Known rows, with every way that one mark hangs from another:
J_935[J_474 J_890[J_69[J_649]]]: [-11 -20  12  -5  41  -2  10  12   5  17  15 -13  -1   0   3   3  -4   0
   8 -13  -5  -4  -5 -16 -13 -10  -2   2   1 -17  11  -5   9 -11   0   1
   8  -5  -2   4  11   7  -2 -18 -14  -7   3  21 -19  14  -7]
J_528[J_362[J_649] J_957[J_424]]: [ -5   1  -2   4   6  12   5 -12 -13 -18 -12   2  25   4 -25 -11  -9   3
   4  -1   3 -11  17   3  -8   4 -12  -6 -18   4   4   8   1   8  12   2
   6   1  -3   5   5 -14   4   8  18   7   0 -14   2  -6   4]
J_528[J_362[J_474[J_935] J_649] J_957[J_424]]: [ -4  11   5   4  -3  16  -1 -18   0 -14 -20  18  20  11 -28 -15  -5 -11
  -3   2  11  -8  16  -7  -5  24  -7  -5   1   1   4   7  -2  20  -7   3
  -1  -3  -3  -3   5  -5  -4   8  13  -1  -3 -21  18 -12  10]
J_474[J_935[J_890[J_69]]]: [-10 -10   6  -1  29  -1   2  10  -7  11  13 -14   5  -1   3  12  -8   4
   0  -9 -21   5 -14 -23   7  13  -4  12  17   9   3   0   9   3   5  -1
  -2 -12   3   2   3   2 -17  -6  -5   4   6  -1  -2   0  -5]
J_362[J_528]: [ -4   3   0   6 -10  -6  -4  -3 -16  -4  -3 -14   1  -8   7   6   1  16
  -1   3   4   4  -6   9  18 -16  -2  -3  -7  14  -4   9  -5 -11  11  -7
  -8   2  -3   3  -3  -5   2   0  14   7   0  -1  -5  -6   2]
J_362[J_474[J_935[J_890]] J_528 J_649[J_69]]: [  2  17  -3   7 -19   0   6   8  -2  13  -4  12 -24   2   1   0  -7  -9
   3   7  17  -8  -6  -7  -2   7  17   2   8   5   2  -1 -12  -2 -11 -10
  -6   5   3   6  -1  10   1  -1  -4 -18   4   0   5  -8   8]
J_528[J_362[J_649]]: [ -7  -1  -3   2   9   3  -4  -9 -14 -13  -8   1  15  -1  -6  -9  -3  -5
   7  -6  -4  -2   5   1   6   8 -11  -9  -4   5   2   8  -7  -5  11   0
  10   2  -6   6  -5 -19   5   4   9   7   4 -21   1  -9  -1]
J_69[J_649]: [-12  -6   7   2   5 -12  -1  -6  -7   1   6  -8  11  -6   5  -6  11  14
   5 -10  -2   1   0   3  12 -14 -13  -8  -7   6  -3   7   6  -9  -4   1
  11   7  -2   3  -2   2  -3  -8   5   1  -7   3 -17   2  -3]
J_362[J_474[J_935] J_528]: [ -3  13   9   4 -19  -4  -8  -9  -1   2 -12   3  -5  -3   4   2   3   2
  -7   4  12   5  -8  -2  21   4   3  -2  13  11  -5   9  -7   0  -8  -4
 -16   0  -2  -7  -3   5  -6   0  10   1  -3  -7  13 -11   8]
J_362[J_474 J_649[J_69]]: [ -8  -1  -5   1 -14   1   4   1  -1  -1   2  12  -6  -6   5 -12  -3   1
   4   3  16  -8   0   6   2   6   5  -3  -1   5   2   3  -4 -10 -14   6
   1   5   5  -4  -5  -5   6  -1  -4  -6  -4  -1  -8  -3  -3]
J_890[J_69[J_649[J_362]] J_935[J_474]]: [  3 -13   4 -10  26  -7  -8  12  10   6  19 -11  -2   8  17  14  -3 -10
   4 -13 -16  10  -1  -2 -18  -6   0   6  15 -22   6  -5  15  -2  -1   3
  11  -7   4  -7   1   9  -2  -7 -16   1   1  13  -3  20  -6]
J_649[J_362]: [  6 -13  -4  -5  -4  -8  -6  -4  -3  -8  10  -4   7  -4   5   0   5  16
  -2  -1 -21   3  -4   5  10  -7  -8   1 -12   9  -5   2   0  -4  13   8
  -3   5  -1   6  -6 -18   2  -1   3   7   6  -1  -7   3  -9]
J_474[J_935]: [-10  -3   7  -2   6  -9  -4  -7  -6  -3   3  -5  14   1   1   3   2  14
  -5  -8 -20   9 -10 -11  25   8  -9   4   7  20  -6   9   3   3  -2  -2
  -6   2   1   4  -7  -6 -11  -5   6   8   2 -10   0  -7  -3]
J_475[J_424]: [-13 -12   8  -1  11   3  -7  -5 -11  -6  20  -7   7  -4   1  -6  -1  15
   0   0 -19   3  -9   3  14 -12 -18  -1  -7  17  -1   7   6 -13   8  16
  -4  -1  13   1  -1 -16   3   2  22   9  -3 -10 -10  -3  -5]
J_649[J_69 J_362]: [  8 -15 -15  -7  -6 -10   3   8   1  -5  16   2  -1  -3   6  -2   1  19
  -3   2 -22  -1  -7  10   4  -4   0   6 -20  16  -8  -3   3  -3   6   6
   2  10   8  13  -9  -9   8   2  -5   6   6   6 -14   6 -13]
J_935[J_474 J_890[J_69[J_649[J_362[J_528]]]]]: [  9 -12   1  -4  20  -3   1  18   7  15   6 -13 -20   1   7   9  -4  -9
   6   0  -2  -6  -1  -2 -22 -22  11   2  -6 -22   6 -11  -3 -12   9  -6
   4  -1  -4   7  14   7   6 -11 -18  -8   9  24  -7  17  -2]
J_890[J_69[J_649[J_362]]]: [ -3 -10  -3  -1  11  -6  -5  11   2   2  10  -8   2  -7  11  -3   6   6
   4  -6 -13   3   2   7 -10 -12  -4  -2   0  -1  -3  -3   6  -6  -3   1
  15  -5   0  -3   2   7  -5   0 -13   9  -3   8 -12  14  -5]
J_424[J_957]: [-14  -2   6   5   8  -7   7   6  -2   3   7 -13  17  -1  14   8   4  21
  -5   4  -6   9  -2  11  22  -9  -8  -4 -11   4  -2   6   3 -12  12   9
  -5   3  -7   3   0  -4   1   3   2  15   2   0 -24   4  -5]
J_474[J_935[J_890[J_69[J_649[J_362[J_528]]]]]]: [  8   3   0   3   5  -8  -4  16   2  15   3 -10 -15   1   7   9   1  -5
   3  -1 -10   2  -4  -7 -12 -11   6   5   8  -2  -2  -7  -2   2   0 -15
   7  -5  -2   4   8  20 -11  -1 -15  -6   6   9   2  10   4]
J_528[J_362[J_474[J_935]]]: [ -6  -1   8  -3   2   0  -8 -15   3  -7 -11  14  14   1  -8  -9   3  -5
  -5  -3  -6   5  -4  -9  19  26 -12  -5  13  11  -4   6  -3  12  -1   9
  -4  -1  -3  -2  -7  -8  -5   3   8   2   1 -20  15 -14  -1]
J_890[J_69 J_935[J_474]]: [-10 -11   6  -8  32   1  -4  10  -3   4  19 -19   5   3  17  22 -15  -4
   0 -12 -14  14 -11 -10  -1   5   0  12  22 -11   9   2  17  -5   9   4
  -2 -12   7 -11   0   0  -3  -7  -4   7   3   6  -2   7  -8]
J_362[J_474[J_935[J_890]] J_528[J_957] J_649]: [  5  18   2   8 -11  12   8  -9   1   1 -13   5  -8   4  -9   6   0 -13
   1   8  20  -2  -1  -9  -1   1  12   0   5 -16   5  -3 -12   2  -1 -11
 -11   1  -8  -1   1  -7   2  -1   6  -9   0  -3  11 -10  12]
J_890[J_69 J_935]: [-12  -6   1  -1  19  -1  -7  11 -14   0  18 -22   8  -4  21  20 -10   0
   1 -10 -11  16  -7  -2   6   1  -7  10  25   1   3   5  19  -1   9   2
   4 -15  10 -13  -4   4 -13   2   3  12  -2  -2  -5   3  -6]
J_935[J_890]: [ -5 -12   6  -3  14  -6   4  -3 -10   4  14 -13   8  -5  -1   5   0  15
   3  -6 -14  -1 -10  -9  12  -7 -12   3  -8   8   2   2   4  -8  17   5
  -4   4   1  11  -1 -16  -2 -10   9  -2   7   4 -16  -2 -10]
J_362[J_528[J_957]]: [  3   3  -6   2  -7   2   7 -10 -10 -11  -6 -15   5  -5  -1  10   2  16
  -2   6   9   5  -1  12  13 -19   1  -2 -18   1  -3   2  -1  -6  12  -6
  -7   6  -5   0  -4 -10  11   4  19  14  -2   3  -6  -5   1]
J_935[J_474 J_890[J_69]]: [ -9 -21   6  -7  42   2   8  11  -2  12  16 -15   0  -1   3  13 -12   2
   3  -8 -12  -2 -11 -19  -5   2  -1   8   2 -12  12  -4   8 -11  13   6
  -6  -6   0   5   7 -10   1 -15  -9   0  11  16 -13   9  -9]

Rows:
[  9   6   2   4 -29  -6 -10  -5   7   2  -9   6 -14  -6   8  -9  14   2
   1   7  16  -4   4  18  -1 -19   4 -12  -6  -5  -5   0 -10  -8  -6   1
   0   6  -4  -4   2   5   5   1   0  -7  -5   6   0   4   6] : J_69[J_649[J_362[J_474 J_528]]]
[ -2  11 -14   8 -19  -5   5  10 -15  -2  -2  -4 -12  -5   8  -1  -8   6
   4   7  12  -5   0  13   4 -15  11  -2  -9  12  -4   8  -9 -14  -3 -11
   2   9   2   7  -5   1   9   3   2   0  -2   2  -7  -4   4] : J_362[J_528 J_649[J_69]]
[  7   0   0  -3  12  -5 -10  18   6   7   9 -16 -14   6  23  20  -4 -14
   2  -4  -2  10   0   7 -19 -17  11   5  14 -23   3  -4   7  -5   3  -8
   8  -5   2  -8   4  18   2  -3 -13  -2   2  15   3  17   2] : J_890[J_69[J_649[J_362[J_528]]] J_935[J_474]]
[ -3  -6  -1  -2   9   7   4 -14  -9 -16  -6  -4  30   2 -24  -6  -5  12
  -2  -2  -6  -7  12   4   2   3 -19  -2 -22  12  -1   8   9  12  16   8
   1   1   1   6   4  -9   3   6  23  11   1  -8  -4  -5  -2] : J_528[J_362 J_957[J_424]]
[  1  -8   4  -2  20  -8   0  13   7  12  13  -7  -2   2   5   3   5  -2
   3 -10 -25   3  -4 -15 -11   0  -4   7  10  -2   0  -8   7   5  -4  -4
  13  -6   1   5   5  12 -15  -5 -17  -3   3   7  -3  12  -5] : J_474[J_935[J_890[J_69[J_649[J_362]]]]]
[ -2   4 -10   1  -9  17  12  -7   0 -12 -11  18  10   4 -22 -20  -9  -5
   1   5  17 -17  17  11 -17  14  -2  -6 -18   4   4   2   0   9  -4  11
   4   2   5   1   3  -4  12  10   5  -2  -4  -6   1  -3   3] : J_528[J_362[J_474 J_649[J_69]] J_957[J_424]]
[-13  -8  11  -6  34  -6  -3  10   2   9  17 -17   3   6  17  15  -3  -9
   6 -17  -5  11  -3  -8  -7  -5  -2   4  22 -19   9   1  19  -4  -5  -1
  11  -9   5 -10   2  16  -7 -10  -9   0  -4  10  -7  13  -5] : J_890[J_69[J_649] J_935[J_474]]
[  3  12   4   3 -15   4   3 -13   3  -6 -16   3   0   1  -4   6   5   3
  -8   9  17   8  -4   1  16   1   5  -1   2  -5  -4   2  -3   7  -6  -5
 -15   2  -4  -8  -5  -2   2   3  12   5  -6  -3  11 -11   6] : J_362[J_474[J_935] J_528[J_957]]
[ 12   8   2   0 -29  -6 -13  -8   7  -2 -11   9 -11   0   3   3   6  -1
  -8  10   0   6  -6   2  11   4   6  -1   6   8  -8   3 -10   3   0  -3
 -16   2  -2  -4  -4   0  -3   5   1   0   2  -6  18  -7   6] : J_649[J_362[J_474[J_935] J_528]]
[ 11   8  -2   5 -20  -3   1  -5  -2  -6  -6  -7   4   2 -10  -4   7  16
  -1   6   6  -8  18  19 -12 -30  -2  -4 -30  -1  -5   3   2   0   4  -6
   3   7  -2   5  11  12   4   5  12   2  -5  11  -6   9   8] : J_69[J_649[J_362[J_528[J_957[J_424]]]]]
[ -4  -3   4  -2  -2  14   1 -19  -2 -13 -12   9  23   1 -25 -13  -2   3
  -4   2   9 -10  15   5   2  11 -15  -6 -15   4   2   5   5  12   9  16
  -6  -2   1  -3   5 -10   4   7  18   3  -3  -9   4  -6   2] : J_528[J_362[J_474] J_957[J_424]]
[  3  -5   6  -2 -14  -5  -9  -9  12   1   2   9  -1  -5   4 -15  16   3
   2  -2   2  -3   4  11  -1  -7  -8 -10  -6  -6  -2  -1  -2  -5  -8  10
   4   6  -1  -4  -1  -2   2  -2  -5  -6  -6   3  -5   6  -3] : J_69[J_649[J_362[J_474]]]
[ 14   2  -7   2 -19   3   0  -7  -7 -11  -3  -9   5   2 -12   4  -1  20
  -8  11  -3  -6  13  16  -6 -18   2   3 -29   9  -6   4   0   2  18  -2
  -9   4   1   5   8  -4   6   7  18  10   2   8   1   2   5] : J_649[J_362[J_528[J_957[J_424]]]]
[  4  21 -11   5 -24   6  12  -1   3  -5 -16  12 -12   5  -3   0  -2  -7
  -3  12  27  -1   2   6   0   4  19   1   0  -3  -1  -3  -9   3 -16 -11
  -4   6  -1  -5  -7   4   8   6   0  -3  -7   0   9  -8   9] : J_362[J_474[J_935] J_528[J_957] J_649[J_69]]
[  1 -15  -2  -2  20  -5   0  15   3  11  17 -12  -3  -7   6   1   3   2
   7  -7 -17  -2   1  -3 -18 -11  -4   3  -3  -8   3 -10   6  -6   7   1
  14  -6   2   4   6   3  -7  -4 -13  -2   3  15 -15  17  -6] : J_935[J_890[J_69[J_649[J_362]]]]
[ -2   2  -3  -3   4   5   8   1   4   3  -3  21  -4   6 -12 -12  -5 -19
   4  -2   0  -8  -1 -12  -4  28   3   0   5   5   3  -4  -8   9  -7   2
   6   4   2  10  -4  -4   1  -1  -8 -15   5 -13   6  -9  -1] : J_528[J_362[J_474[J_935[J_890]] J_649[J_69]]]
[ -4   2   0   0  -4   0   9   3   3  10   7  14 -11   3  -3  -4  -5  -6
   4  -2   2  -7  -7 -15  -1  18   6   5   8   6   2  -1  -3   1 -14   0
  -2   4   6   7  -4   0  -4  -7 -10 -17   2  -2  -1  -6  -2] : J_362[J_474[J_935[J_890]] J_649[J_69]]
[  8  -4  11  -4  -4  -8  -2  -7  17  11   6  11  -7   3  -2  -8  16  -4
   1  -6 -10  -3  -3 -13  -2   4  -5   0   3  -6  -2  -7  -1   6 -10   3
   2   5   0   6   1   5  -8  -9 -10 -16   1   3   1   4  -2] : J_69[J_649[J_362[J_474[J_935[J_890]]]]]
[ 20   9 -15  -5 -28   0   6   0  15  -7  -9  13 -14   4  -2   4   5   4
 -11  15   6   3  -4  12   1   2  16   5 -11   0 -10 -11  -6  10  -7  -1
  -9   9   1   1  -9   3  12   8  -5   3  -2   7   8  -1   0] : J_649[J_69 J_362[J_474[J_935] J_528[J_957]]]
[ 19  10  -5  -1 -23   3  -3 -11  11  -9 -13   8  -5   3  -4   6   8   0
  -9  13   3   6  -2   6   6   1   9   0  -5  -7  -5  -4  -9   9   0  -4
 -14   3  -6  -5  -4  -8   6   6   6   6   0  -1  17  -5   5] : J_649[J_362[J_474[J_935] J_528[J_957]]]
[ 20  -2 -25  -4 -17  -4  10   7   0 -13   1  -3  -8  -1   2   8   1  17
  -5  12  -4   0   1  23  -2 -19  12   5 -31   3  -9  -9  -3  -3  11  -5
  -2  13   2   9  -8  -6  21   8   1  10   3  14 -10   7  -4] : J_649[J_69 J_362[J_528[J_957]]]
[ -7  -2 -10  -1  -5   6   3   0  -2  -7  -7  20   0  -3  -3 -18  -5 -11
   5   2  14 -10   5   8  -2  16   0  -9  -4   5   1   1  -8  -3  -4  10
   7   5   2   1  -9 -10  11   5  -2  -3  -1 -13  -1  -7  -2] : J_528[J_362[J_474 J_649[J_69]]]
[-14 -12   6   1  27  -4   6  12  -5  14  15 -16   2  -8   6   2   1   3
   9 -11  -6  -1  -2  -7  -6 -13  -9   0   4  -5   5  -4  10  -8   2  -1
  13  -7   1   1   7   9 -11  -8  -7  -2  -2  14 -20  10  -5] : J_935[J_890[J_69[J_649]]]
[ -5  -3 -15   0   5  -1   6   4 -10 -11  -1   6   7  -1  -6 -11  -7  -1
   6  -3  -4  -6   2   6   1   8  -3  -4 -10  13  -2   4  -5  -4   1   1
  14   8   0  11  -8  -9  11   5   2   3   3 -12  -8  -4  -5] : J_528[J_362[J_649[J_69]]]
[ -2   8   0   1   2  15   2 -19   5 -16 -21  19  16   7 -17 -11   3 -17
  -1   0   9   2   7  -4   3  22  -4  -9   6  -9   2  -1  -8  13  -6   0
   2  -1 -10  -4  -6 -16   4   6   7   3  -2 -21  17 -13   4] : J_528[J_362[J_474[J_935] J_649] J_957]
[ 12   3   1   0  -5   4  -7  10   6  12   0   0 -19  -2   5   9  -5  -8
  -6   8  -1   2  -7  -8  -7   9  12   8  14  -3   1  -7  -6   2   7  -5
 -13 -12   0  -4   5   7  -9   2 -12  -4   7   4  14   1   4] : J_649[J_362[J_474[J_935[J_890[J_69]]] J_528]]
[  4  10   3   3 -15  -4 -12   9  10   9 -10   4 -16  -3  11   0   6 -11
  -3   5  11   4   1   5  -9  -1   9  -2  19  -4  -4  -3  -4   3 -16  -6
   2  -8  -2 -14   5  24 -10   3 -15  -1  -6   3  13   5   9] : J_890[J_69[J_649[J_362[J_474[J_935] J_528]]]]
[ 15  13   1   0 -24  -2  -2 -11  16  -4 -16  11  -7   3  -2  -3  16  -2
  -4   7  12   5   5   9  -3  -8   8  -6  -4 -14  -8  -7  -7   8 -13  -9
  -2   8  -7  -6  -1  10   3   3  -1  -2  -9   4  11   0   9] : J_69[J_649[J_362[J_474[J_935] J_528[J_957]]]]
[ 20   2 -20  -5 -29   3   7   2   9  -9  -4   8 -15  -3   1   1   3   7
  -8  16  14  -3   3  24  -5 -10  15   1 -24  -4  -6 -10  -6  -1   3   4
  -9  10   4  -1  -8  -4  22   9  -1   2  -3  13  -3   3  -2] : J_649[J_69 J_362[J_474 J_528[J_957]]]
[ -7   4  11   4   0   4   1 -10  -1   8   1   8  -1   3  -4  -5  -1 -10
   3  -4   4  -3  -6 -23   4  17  -1   1  16  -2   6   3  -7   0  -7  -1
  -7  -1  -2   1   0 -10 -10  -7  -2 -14   3 -10   7 -10   3] : J_362[J_474[J_935[J_890]] J_649]
[-14  -5  10   1  28  -7   4  12  -1  17  11 -12   3  -1   3   3   1  -2
   6 -14 -12   5  -6 -19  -1   1  -7   5  17   2   3  -2  10   0  -7  -7
  12  -8   1   2   6  18 -20  -9  -9  -2  -1   5  -7   6  -2] : J_474[J_935[J_890[J_69[J_649]]]]
[ -3  20  -5   8 -28  -1   0   3  -2   3 -12  13 -18   1   5  -5  -5  -8
  -2   9  21  -3  -4   3   5   8  16   0  11  10  -3   5 -12  -2 -20  -9
  -6   5   2  -2  -4  11   1   3  -3  -8  -4  -5  11 -10  10] : J_362[J_474[J_935] J_528 J_649[J_69]]
[ -9   2   4   3  20  14  -2   4  -1   5  -6  11   1   2  -8  -6 -10 -27
   6  -3   2  -3   1 -19 -10  31  -2   0  25  -7  10  -3  -6   9   0   3
   4 -16  -5  -3   3  -3 -11   2  -8  -7   5 -16  15  -7   3] : J_528[J_362[J_474[J_935[J_890[J_69]]] J_649]]
[ -3   3   9  -3  -1  11   1 -20   3 -11 -15  13  24   9 -28 -11  -2   0
  -8   0   0  -4  10  -7   5  23 -13  -2  -2   9  -1   5   6  24  -1  10
  -7  -3   1  -4   3  -3  -5   7  16   4  -2 -15  15 -11   4] : J_528[J_362[J_474[J_935]] J_957[J_424]]
[  5   9  -1   2 -17   0 -17  11   4   8   4  -4 -18  -3  24  11   3 -18
   1   3  16   8   5  16 -16 -12   6   0  23 -17   3  -3   5  -2  -4  -3
   6 -13   5 -22   1  23  -8   7  -9  -5  -8   7   8  12   6] : J_890[J_69[J_649[J_362[J_474 J_528]]] J_935]
